What can hang from each mark
dida: busik gelir
zezo: ravomak
fatun: busik kufo
ravomak: gelir
nubabuf: kufo
gelir: dida ravomak soverev
samalev: gelir norok
busik: dida fatun soverev
soverev: vofod
norok: nubabuf zezo
kufo: nubabuf
vofod: soverev

Every row comes from one small tree of marks. The marks that hang from a mark follow it in brackets, in alphabetical order. Every link used is in the known rows. Which tree was each row made from?
In the rows, zero is written as 128.
Known rows
ravomak(gelir(dida(busik) soverev)): [114 184 107 168 134 143 115 144 137 139 101 125 149 159 138 108 122 137
 107 131 117  83 112  80]
samalev(gelir(ravomak)): [129 140 120 132 149 124 107 129 129 123 127 119 136 140 143  60 114 110
 135 119 134 106 129 111]
vofod(soverev): [130 144 113 139 133 116 126 133 138 130 112 141 125 135 137 140 133 143
 129 114 134 134 131 102]
ravomak(gelir(soverev)): [132 164 134 152 139 137 110 138 132 134 119 124 132 149 136  92 126 133
 121 124 112 106 122 107]
nubabuf(kufo): [124 161 146 120 116 139 153 118 131 134 132 127 135 129 134 136 136 135
 124 119 138 129 136 136]
fatun(busik kufo(nubabuf)): [135 176 116 111 120 153 141 122 116 163 137 137 146 165 127 164 139 104
 146 126 125 115 145 116]
ravomak(gelir(dida(busik))): [110 166 100 151 130 143 121 140 127 144 105 123 147 152 138 125 119 135
 111 132 120  90 111 110]
busik(dida fatun(kufo) soverev): [110 190 147 103 141 126 134 114 151 137 127 116 156 150 116 129 141 133
  94 116 114 172 143 138]
samalev(gelir(dida(busik) ravomak) norok(nubabuf zezo)): [114 152  85 150 173 127 101 135 125 155 124 119 158 155 158 103 102 104
 114 103 117 127 115 150]
samalev(gelir(dida soverev(vofod)) norok(nubabuf zezo(ravomak))): [133 159 107 169 173 128 108 115 132 136  94 107 158 143 152  75 107 109
 120  99 106 136 112 115]
zezo(ravomak(gelir(dida(busik(fatun soverev))))): [103 181  97 143 147 136 106 117 136 135 124 113 153 147 131 135 124 143
  97 124 116 109 114  22]
samalev(norok): [127 126 120 131 143 117 148 109 124 133 134 142 133 147 127 178 119 120
 118 119 122 127 122 173]
fatun(busik(dida soverev) kufo(nubabuf)): [120 204 131 114 131 143 150 118 132 180 133 126 160 166 121 153 140 121
 134 121 116 140 154 141]
gelir(dida soverev(vofod)): [125 171 133 173 126 139 140 125 148 104  80 115 149 140 130  85 129 137
 121 133 118  99 109  77]
ravomak(gelir(dida(busik(fatun)) soverev(vofod))): [119 187 118 164 127 148 110 131 145 121  90 122 155 160 139  94 127 134
 103 130 115  90  98  73]
samalev(gelir): [137 132 123 126 138 123 117 126 126 128 112 125 133 134 138  69 115 110
 136 120 137 119 133 145]
dida(gelir): [126 122 115 130 126 139  96 127 131 144 103 137 130 131 148 122 124 127
 127 123 126 114 119 120]
norok(nubabuf(kufo) zezo(ravomak(gelir(soverev(vofod))))): [131 168 140 146 146 159  93 131 129 158 131  94 144 116 156  87 132 133
 122  96 102 163 122  83]
busik(dida soverev(vofod)): [117 157 161 140 132 125 145 110 152 140 102 110 152 128 126  97 130 143
 120 121 113 157 125 167]
samalev(gelir(dida ravomak) norok(zezo)): [117 161  97 144 179 110 120 124 125 136 111 124 152 145 145  94  99 115
 125 115 116 115 121 156]
dida(busik): [118 125 109 131 119 138 119 133 130 144 126 145 140 139 133 160 126 121
 115 131 139 111 120 111]
gelir(dida(busik) ravomak soverev(vofod)): [106 180 113 184 132 148 121 132 154 110  98 121 162 157 141 101 125 131
 110 134 123  70  99  20]
busik(dida(gelir) fatun): [111 148 116 108 131 123  85 119 147 134 120 123 143 125 135 122 131 135
 102 121 125 150 120 112]
gelir(dida(busik(fatun)) ravomak soverev(vofod)): [106 189 113 170 133 145 110 128 160  98 106 121 163 159 138  98 131 131
 100 133 125  82  96   4]
ravomak(gelir(dida(busik(fatun(kufo(nubabuf)))) soverev(vofod))): [124 208 111 154 123 165 125 134 145 132  96 124 158 169 140 118 133 128
 106 122 117  88 103  63]

Write each row's tree
[115 166 125 113 126 143 123 121 142 142 128 145 153 163 127 159 138 119
  96 122 131 134 129 106] -> dida(busik(fatun(kufo) soverev))
[128 177 108 152 145 134 139 102 140 118  79 142 168 182 140 116 113  95
 102 114 129  90 110 128] -> samalev(gelir(dida(busik(fatun(kufo))) soverev(vofod)) norok)
[103 174  97 154 147 139 116 120 131 145 116 113 152 145 133 138 120 142
 105 125 116  99 117  34] -> zezo(ravomak(gelir(dida(busik(soverev)))))
[108 185 103 155 129 133 115 136 151 114 109 133 154 152 127 125 132 137
  96 136 131 101 114  39] -> gelir(dida(busik(fatun)) soverev)
[122 168  95 157 167 116 117 128 132 146  92 143 159 153 142 107 103 114
 114 118 124 109 121 149] -> samalev(gelir(dida(busik) soverev) norok(zezo))
[133 174 162 113 128 144 139 102 148 116 107 124 150 158 125 110 143 120
 109 116 114 154 125 130] -> busik(fatun(kufo) soverev(vofod))
[113 175 118 159 129 147 130 130 136 144  89 119 154 157 140 106 121 138
 112 128 113  97 105 122] -> ravomak(gelir(dida(busik(soverev(vofod)))))
[101 207 105 140 132 155 135 127 154 126 122 121 165 165 136 137 134 132
 103 123 126 101 109  39] -> gelir(dida(busik(fatun(kufo(nubabuf)) soverev(vofod))) ravomak)
[122 169 115 117 113 168 103 115 152 157  96 151 157 163 152 152 137 118
 104 111 130 119 108  92] -> dida(busik(fatun(kufo(nubabuf)) soverev(vofod)) gelir)
[119 200 133 125 129 159 129 109 139 179 109 125 168 171 141 131 137 116
 137 116 110 120 135 121] -> fatun(busik(dida(gelir(ravomak)) soverev(vofod)) kufo(nubabuf))
[120 176 104 135 120 173  79 126 155 138 110 149 157 168 159 140 136 110
 103 113 131  85 101  15] -> dida(busik(fatun(kufo(nubabuf))) gelir(ravomak soverev(vofod)))
[118 171 131 138 132 150 105 111 129 160  96 128 165 171 140 119 131 101
 129 127 108 100 134 105] -> fatun(busik(dida(gelir(ravomak soverev(vofod)))) kufo)
[ 92 180 102 157 142 135 129 136 145 134 122 121 158 156 135 127 123 141
 106 132 125  93 116  59] -> gelir(dida(busik(soverev)) ravomak)
[113 159 107 152 162 128 128 108 129 155 105 131 158 143 137 165 111 133
 109 116 102 128 108 133] -> samalev(norok(zezo(ravomak(gelir(dida(busik(soverev(vofod))))))))
[121 159 108 152 148 122 151 103 135 136  84 137 162 169 141 117 105 110
 113 115 129 101 111 175] -> samalev(gelir(dida(busik(soverev(vofod)))) norok)
[120 194 119 159 126 159 119 129 141 125  85 124 159 171 139 106 129 124
 101 127 112  86 104  76] -> ravomak(gelir(dida(busik(fatun(kufo))) soverev(vofod)))
[114 178 112 122 124 170  93 118 155 152 111 145 160 169 157 143 135 118
 104 110 127 107 105  57] -> dida(busik(fatun(kufo(nubabuf)) soverev(vofod)) gelir(ravomak))
[131 162 161 122 129 128 127 104 153 109 117 121 143 141 124  88 139 136
 113 120 118 161 115 126] -> busik(fatun soverev(vofod))
[112 164 142 143 137 128 103 105 140 161 104 120 161 153 138  87 127 128
 134 129 107 126 124 134] -> fatun(busik(dida(gelir(ravomak)) soverev(vofod)))
[125 161  95 165 154 129 123 126 134 139 109 128 157 174 149 106 111 103
 106 104 126 109 116 136] -> samalev(gelir(dida(busik) soverev) norok(nubabuf))
[110 185 117 143 150 156 100 138 128 178 133  97 154 126 154 114 129 142
 109 100 106 162 126  86] -> norok(nubabuf(kufo) zezo(ravomak(gelir(dida(busik(soverev))))))
[120 186 119 166 141 137 121 141 136 128 102 115 142 153 135  88 124 142
 115 129 109  93 117  91] -> ravomak(gelir(dida soverev))
[124 159 126 131 149 153  92 136 120 168 147  95 138 112 154 108 130 134
 121  98 107 170 130  97] -> norok(nubabuf(kufo) zezo(ravomak(gelir)))
[122 161 102 104 115 153 121 130 136 140 141 148 146 152 131 185 139 114
 105 121 142 123 123  81] -> dida(busik(fatun(kufo(nubabuf))))
[117 158 145 140 130 128 109 103 138 165  94 124 159 149 135  93 128 128
 134 129 109 134 126 156] -> fatun(busik(dida(gelir) soverev(vofod)))
[116 157 129 149 133 131  90 113 136 151 107 124 156 149 139  94 126 121
 134 132 113 108 122 101] -> fatun(busik(dida(gelir(ravomak soverev(vofod)))))
[112 159 117 100 129 139  98 117 141 141 110 126 150 141 135 143 135 120
  98 117 121 143 130 115] -> busik(dida(gelir) fatun(kufo))
[111 164 134 133 137 120 105 113 134 173 111 127 155 150 131 105 127 132
 130 131 112 137 137 150] -> fatun(busik(dida(gelir) soverev))
[107 127  92 139 128 150  78 134 136 155 117 148 144 147 159 147 120 119
 113 124 134  84 108  69] -> dida(busik gelir(ravomak))
[118 155 112 154 154 153  84 138 129 167 116  95 152 124 152  98 123 134
 115 106  96 159 111  85] -> norok(nubabuf zezo(ravomak(gelir(dida(busik(soverev(vofod)))))))
[106 169 131 136 144 121  98 114 137 170 121 123 157 154 134 100 126 133
 129 129 110 128 135 128] -> fatun(busik(dida(gelir(ravomak)) soverev))
[111 162  97 149 147 136 115 120 125 132 118 105 142 134 132 130 120 139
 114 126 114  99 118  36] -> zezo(ravomak(gelir(dida)))
